(in the rows, 128 means zero)
Known rows, with every step that occurs
famo, bina, maset, dori, duvad: [103 153 113 101 121 120 169  98  77 140 123 132  86 122 221 156 164 124
  99 131 127  85 112]
sala, naganot, bina: [106  60 138 118 174 144 140 139 132 130 109 154 143 124 109 151 156 156
 198 158 164 136 142]
famo, bina, maset, dori: [103 145 130 106 119 131 156  97  76 138 149 129 101 117 208 163 153 122
 125 130 138  75  85]
maset, sala, naganot, bina: [137 116 155 143 155 107 100 107 112 106 147 148 159 172 125 147 136  96
 122 129 137 137 153]
dori, naganot, bina, maset, sala: [ 99 122  97 161 116 120  91 112 101  71 143 100 126 123  80  95  63 125
 110 170 116 179 142]
bina, famo: [178  70 175 146  82 168 129 165 137 144 114 124 147  74 129 104 120 103
  85 109 129 138 101]
sala, naganot: [131  68 153 135 146 133 116 111 144 130 119 159 141 142  86 148 162 130
 205 122 157 106 113]
duvad, sala: [141  95 143 129  50  93  71 126 131 134 152 156 209 118 112 103 127 133
 153 121 141 130 110]
dori, duvad, bina, maset, sala: [136 191 110 153 101 132 117 117 113 101 118 107 103 140 114 143 116 116
  45  94  89 127 166]
sala, naganot, bina, maset: [ 94 105 132 118 173 122 136 130 151 125 122 165 129 123  93 160 135 186
 186 153 167 120 150]
naganot, bina, maset, dori, famo: [102 139  95 108 166 147 149 160 132 131 120  87 110 113 134 119 118 171
 138 156 119 135 124]
dori, duvad, bina, famo, sala: [176 136 118 139  90 168 169 175 144 147  86 112 120  93 133 102 130  89
  54  88  86 173 167]
duvad, bina, maset, sala: [137 196 146 172  99 155  87 111 107  94 180 104 118 136  84 174  86 108
  88  81 104  94 123]
famo, bina, maset, dori, duvad, luro: [ 87 164 132 106 124 129 154 101  93 156 146 124  68 124 224 168 172 113
  81 131 115  86  99]
dori, naganot, bina, famo: [133  51 110 145 111 173 131 163 107 104 100  97 127  75 107  76  86 109
 110 173 122 204 134]
maset, dori, duvad: [120  90  98 132 141 140 163 115  92 137  88  88 104 127 185 104 188 111
 143 129 106 140  99]
bina, maset, dori, duvad, sala: [110 173  96 121 105  82 130 105 128 132 128 137 120 135 145 116 141 161
 127 115 119 115 115]
dori, famo: [169  99 124 117 111 159  87 155 171 131 100  77 136 139  76  88 120 112
 129 116  86 123 109]
maset, sala: [149 120 166 173  99 115  61  95 105 100 161 112 167 155 120 119 115  73
  87 112 109 125 112]
famo, sala, naganot, bina, maset, dori: [110 136 114 122 167 111 169 142 177 159 139 164 150 137 103 108 133 149
 204 133 146 154 148]
duvad, sala, naganot, bina: [128  93 133  99 110  86 109 135 139 138 135 195 199 133 117 129 149 155
 188 143 168 143 150]
dori, famo, bina, maset, sala, naganot: [171 190 130  81 128 109 113 115 150 127 125 138 104 192 129 137 129  85
  79 100  99  82 143]
naganot, bina: [ 94  55 129 137 140 162 124 164 107 126 120  98 161  78 132 122 123 165
 148 177 139 156 128]
bina, maset, dori, famo, luro: [130 173 130 133 130 123 123 104 152 148 127  87  79 141 138 122 126 138
 132 111 125  84  77]
duvad, sala, naganot, bina, maset: [116 130 127  97 109  71 106 131 151 135 146 205 187 136 103 138 130 176
 179 135 170 129 152]

Rows
[116 129 107  90 198 129 159 139 154 135 104 142 103 155 106 145 152 164
 190 139 138 117 139] => sala, naganot, bina, maset, dori, famo
[151 119  93  90 182 143 175 159 162 163  99  99 120 163 131  81 163  98
 194 120 100 156 123] => maset, dori, famo, sala, naganot, bina
[136  71 179 144 117 163 155 172 122 166 101 104 132  47 197 126 120 135
  79 162 171 154 121] => naganot, bina, famo, luro
[141 183 104 112 151 107 144 124 189 146 131 133 102 168  84 105 126 135
 173  96 105 105 113] => bina, maset, dori, famo, sala, naganot
[144  84 146 129 118 162 164 210 152 162 114 126 170  57 142  83 102 132
  99 147 133 194 152] => naganot, bina, famo, sala
[ 95 111 121 109 193 126 160 125 130 131 119 156 113 135 121 161 155 173
 202 148 164 119 135] => sala, naganot, bina, maset, dori
[141 196 145 159 119 144  96 102 118  94 174 130 110 158  77 188 104 109
 113  75 115  89 135] => duvad, bina, maset, sala, naganot
[ 94 151 134 142 135 117  99 133 119 103 159 116 150 115 118 135  87 166
  89 156 131 137 147] => naganot, bina, maset, sala
[113 145  97  93 110  60 133 131 151 136  93 191 153 139 128 118 150 176
 119 139 140 151 190] => dori, duvad, sala, naganot, bina, maset
[102 138  92 156 123 127 116  92 115 102 145 100  93 131 100 109 107 136
 165 132 117 121  81] => bina, maset, dori, naganot
[156 159 107  97 148 116 131 170 228 153 106 135 139 156  50  79 102 139
 152 117 100 151 168] => dori, famo, sala, naganot, bina, maset
[129 182 154 155 123  78  79  77 149 100 167 165 134 174  81 152 104 130
 111 102 133  90 130] => bina, maset, sala, naganot
[127 175 157 115 115  92 118  76  97 118 165 177 120 156 173 180 134 103
  88 116 146  70 132] => famo, bina, maset, sala, naganot
[138 188 131 144 122 173 133 120 120 135 138  66  63 131 130 167 122 116
 126  87 112  79  87] => duvad, bina, maset, dori, famo, luro
[133  58 135 158 105 160 136 146 105 121  96  89 112  70 142  86  89 105
 102 177 147 192 124] => dori, naganot, bina, famo, luro
[145  98 144 112  84  79  89 114 146 138 145 200 197 149 101 128 153 133
 190 115 162 121 125] => duvad, sala, naganot
[102 138 108 114 117 130 151  88  68 119 146 122  86 123 188 143 138 108
 131 140 135  95  91] => famo, bina, maset, dori, naganot
[157 104 107 111 149 163 139 136 123 141 102  63 107 154 137  94 166  94
 165 110  90 121  76] => maset, dori, famo
[144 184 107 132 131 187 131 138 120 117 145  73  81 137  93 158 119 120
 139  82  90  93 100] => duvad, bina, maset, dori, famo
[ 87 148  86 104 138 104 154 147 117 133 121 129 136 110 164 118 132 188
 126 161 128 152 147] => naganot, bina, maset, dori, duvad, sala
[ 85  95  86 153 120 139 104 127 113  85 125  98 118  97  72  93  70 156
 143 185 125 177 133] => dori, naganot, bina, maset
[ 77 121 108 128 161 144 148 144 111 129 134  99 123  94 147 136 121 183
 152 163 139 132 117] => naganot, bina, maset, dori
[ 77 133  91 117 164 132 164 144 108 127 109 105 111  99 162 125 133 183
 126 166 125 147 141] => naganot, bina, maset, dori, duvad
[164 123 195 148 139 106 121 108 121 135 131 149 137 151 176 150 136  78
  78 121 160 132 147] => maset, sala, naganot, bina, famo, luro
[171 118 125 137  94 181 158 166 119 134  76 103 102  92 146 125 140  99
  49  97  92 153 155] => dori, duvad, bina, famo
[165 120 170 136 147 114 118 126 120 117 136 158 153 157 139 139 134  80
  85 116 136 144 157] => maset, sala, naganot, bina, famo
[154 122 169 155 131  98  82  83 123 106 151 154 157 187 106 144 141  72
 126 103 130 114 130] => maset, sala, naganot
[120 175 154 126  94 102 106  84  86 116 171 145 127 140 183 164 116 104
  61 121 132  74 122] => famo, bina, maset, sala
[194  96 170 137 104 136 158 168 192 172 117 175 160  99 105  88 122  89
 126  93 137 162 138] => bina, famo, sala, naganot
